Each row was made from one path, in order. Every step used is in the known rows, and no mark comes twice. Write each row's path.
In the rows, 128 means zero.
Known rows:
guziv > pogutag > galolo > motuk > lufab > ripi: [169 123 174 130  88  95 131 102  94  82 106 112 131 120 144 136 105 166
 114 141 177 108]
galolo > pogutag: [123 124 137 117  88 134 116  91 101 135  93 160 109 135 139 119 112 106
 109 122 146 133]
guziv > pogutag > galolo: [125 123 129  93  84 113 110  84 129 113 139 110 125 117 153 134 103 140
 134 125 170 174]
roku > lokeri: [134 120 107 120 138 118 121 101 120 117 144 127 121 150 115  93  76 181
 137 148 131 123]
guziv > pogutag > galolo > biped: [129  86 138  85  66 103 136  92 129 116 119 147 116 137 142 111  94 113
 106 125 170 203]
ripi > galolo > pogutag: [135  97 153  90 100 138  86  76  96 127 113 140  71 125 162 121 138  98
  99 118 129  83]
ripi > galolo > motuk > lufab > pogutag > guziv: [171  88 180 147 125 152 141  51  81  67  88  86 133  79 147  84 109 114
 152 178 171  30]
motuk > lufab > pogutag: [146 116 154 150 135 161 142 100 111  80 108 131 139  86 123 115  93 127
 129 157 144  60]
galolo > biped: [131  88 138 119 114 119 155 137 128 129 108 163 117 146 117 103 119 105
  98 127 128 157]
biped > galolo > pogutag: [125 150 138 106  62 125 115  66 102 110 119 162  73 125 138 122 150 116
  96 123 148 103]
biped > galolo > pogutag > lufab: [156 170 139 100  41 102 123  58  98  90 137 153 106 110 134 104 124 113
 119 125 166  85]
galolo > motuk > lufab: [170 144 159 122 127 148 150 142 107 108  85 152 109 127 119 124  88 120
 138 142 133  68]
roku > lokeri > pogutag > lufab > motuk: [115  87 112 182  70 132 156  90  82  88 143  89 165 140 105 121  37 201
 165 158 171  77]
roku > lokeri > pogutag > lufab: [127 118 108 116  99 130 139 105 109 109 163 107 168 143 102 105  29 177
 166 137 167  91]
ripi > lufab: [133  88 138 100  96 159 133 119 154 162 127 113 117 131 133 127 127 101
 121 124 109  80]
motuk > lufab > ripi > galolo > pogutag > guziv: [169  82 190 129 128  92 116  59  81  94 122  94 154  96 157  92 158 140
 104 160 158  29]
motuk > lufab > ripi: [159 120 163 154 155 104 138 144 117  99 137 121 156 114 121 129 142 162
 103 148 125  59]
biped > galolo: [129 151 125 120 104 120 128 106 132 103 153 131  92 119 126 131 167 139
 115 129 129 100]
ripi > lufab > pogutag > galolo: [131  71 135 118  60 164 129  73 123 119 122  94 131 109 131 109 125 112
 115 143 149  95]
lokeri > roku: [116 128 151 126 116 130 136 160 115 125 130 139 138 159 119 142 113 123
 141 105  85 130]
motuk > lufab > ripi > galolo > pogutag: [165  89 189 116 126 115  95  92  86  96 123 130 101 111 153 123 152 131
  76 138 129  15]
motuk > lufab: [159 138 147 108 153 142 139 141 130 109 129 140 131 110 123 126 102 132
 136 144 123  65]
pogutag > lufab > ripi > galolo > biped: [171  62 172 135 107  62 130 115 104  90 155 113 137 127 135  94 159 128
  76 131 133  83]

Which path is each row?
[159 131 145 166 111  67 133 124 107  96 153  99 184 115 123 115 142 157
 116 133 147 103] : pogutag > lufab > ripi
[143 115 146 174  37 113 141  65  69  94  92 134 138 114 139 116  92 128
 130 142 169  97] : galolo > pogutag > lufab > motuk
[147 140 140 107  83 102 124  79 135 103 142 108 149 102 152 125  69 123
 152 120 169 135] : guziv > pogutag > lufab
[154  88 160 151  50 118 111  47  65  84 113 112 101 107 160 120 119 121
 121 139 155  51] : ripi > galolo > pogutag > lufab > motuk
[130 144 135 121  64 103 136  32 101 110 120 126 127 108 143  92 158 122
 127 149 178 115] : biped > galolo > pogutag > guziv
[138  71 168 147 105  80 104  45  78 115 123  83 152 111 165  94 186 134
  96 144 164  89] : lufab > ripi > galolo > pogutag > guziv
[139  95 128 100  92 103 148 128 118 118 124 155 124 146 115  97 126 116
 102 134 146 177] : pogutag > galolo > biped
[140  77 145 130  35 171 140  73  99 120  79 107 107 127 128 109 112  99
 118 142 158  95] : ripi > lufab > pogutag > galolo > motuk
[152 109 154 165 137 138 163  67 108  78 108  97 192  68 128  84  98 135
 160 182 175  75] : motuk > lufab > pogutag > guziv
[169 103 162 141 122  73 105 105 103  86 175  76 147 109 143 118 167 148
 105 131 132  56] : pogutag > lufab > ripi > galolo
[147 118 134 187  78 109 153 101  96  87 127 102 157 110 125 126 112 153
 148 149 152  96] : pogutag > lufab > motuk
[135 119 137 159  67 140 134  82  73  86  80 122 119 122 124 109 112 127
 126 147 177 146] : lufab > pogutag > galolo > motuk
[147  90 169 160 120 105 108 118  86 106 114  97  92 141 147 134 179 138
  87 128 124  78] : lufab > ripi > galolo > motuk
[141  87 171 154  80 114 125 122  74  96 131  76 140 131 134 145 134 135
 119 116 158  46] : lokeri > pogutag > lufab > ripi > galolo > motuk
[170 129 174 165 131 112 150 147  93  99  92 132 133 130 119 128 129 153
 108 146 135  62] : galolo > motuk > lufab > ripi
[172  52 189 121 152 100 134 139 113  92 139 134 108 125 134 108 158 129
  65 143 110  41] : motuk > lufab > ripi > galolo > biped
[137 132 139 104  59 119 123  83 105 113  97 119 101 135 150 133  90 129
 139 123 180 177] : guziv > pogutag > galolo > motuk
[148 122 156 154  86  67 121  84 119  95 150  88 176 105 152 129 109 153
 120 124 170 130] : guziv > pogutag > lufab > ripi
[170 102 181 138  72  79 103  69  91  83 127  77 114 114 169 132 122 133
 112 119 164  82] : guziv > pogutag > lufab > ripi > galolo > motuk
[179 133 165 144 111  96 144 140  82  85 109 123 140 131 116 120 137 166
 111 152 154  81] : pogutag > galolo > motuk > lufab > ripi
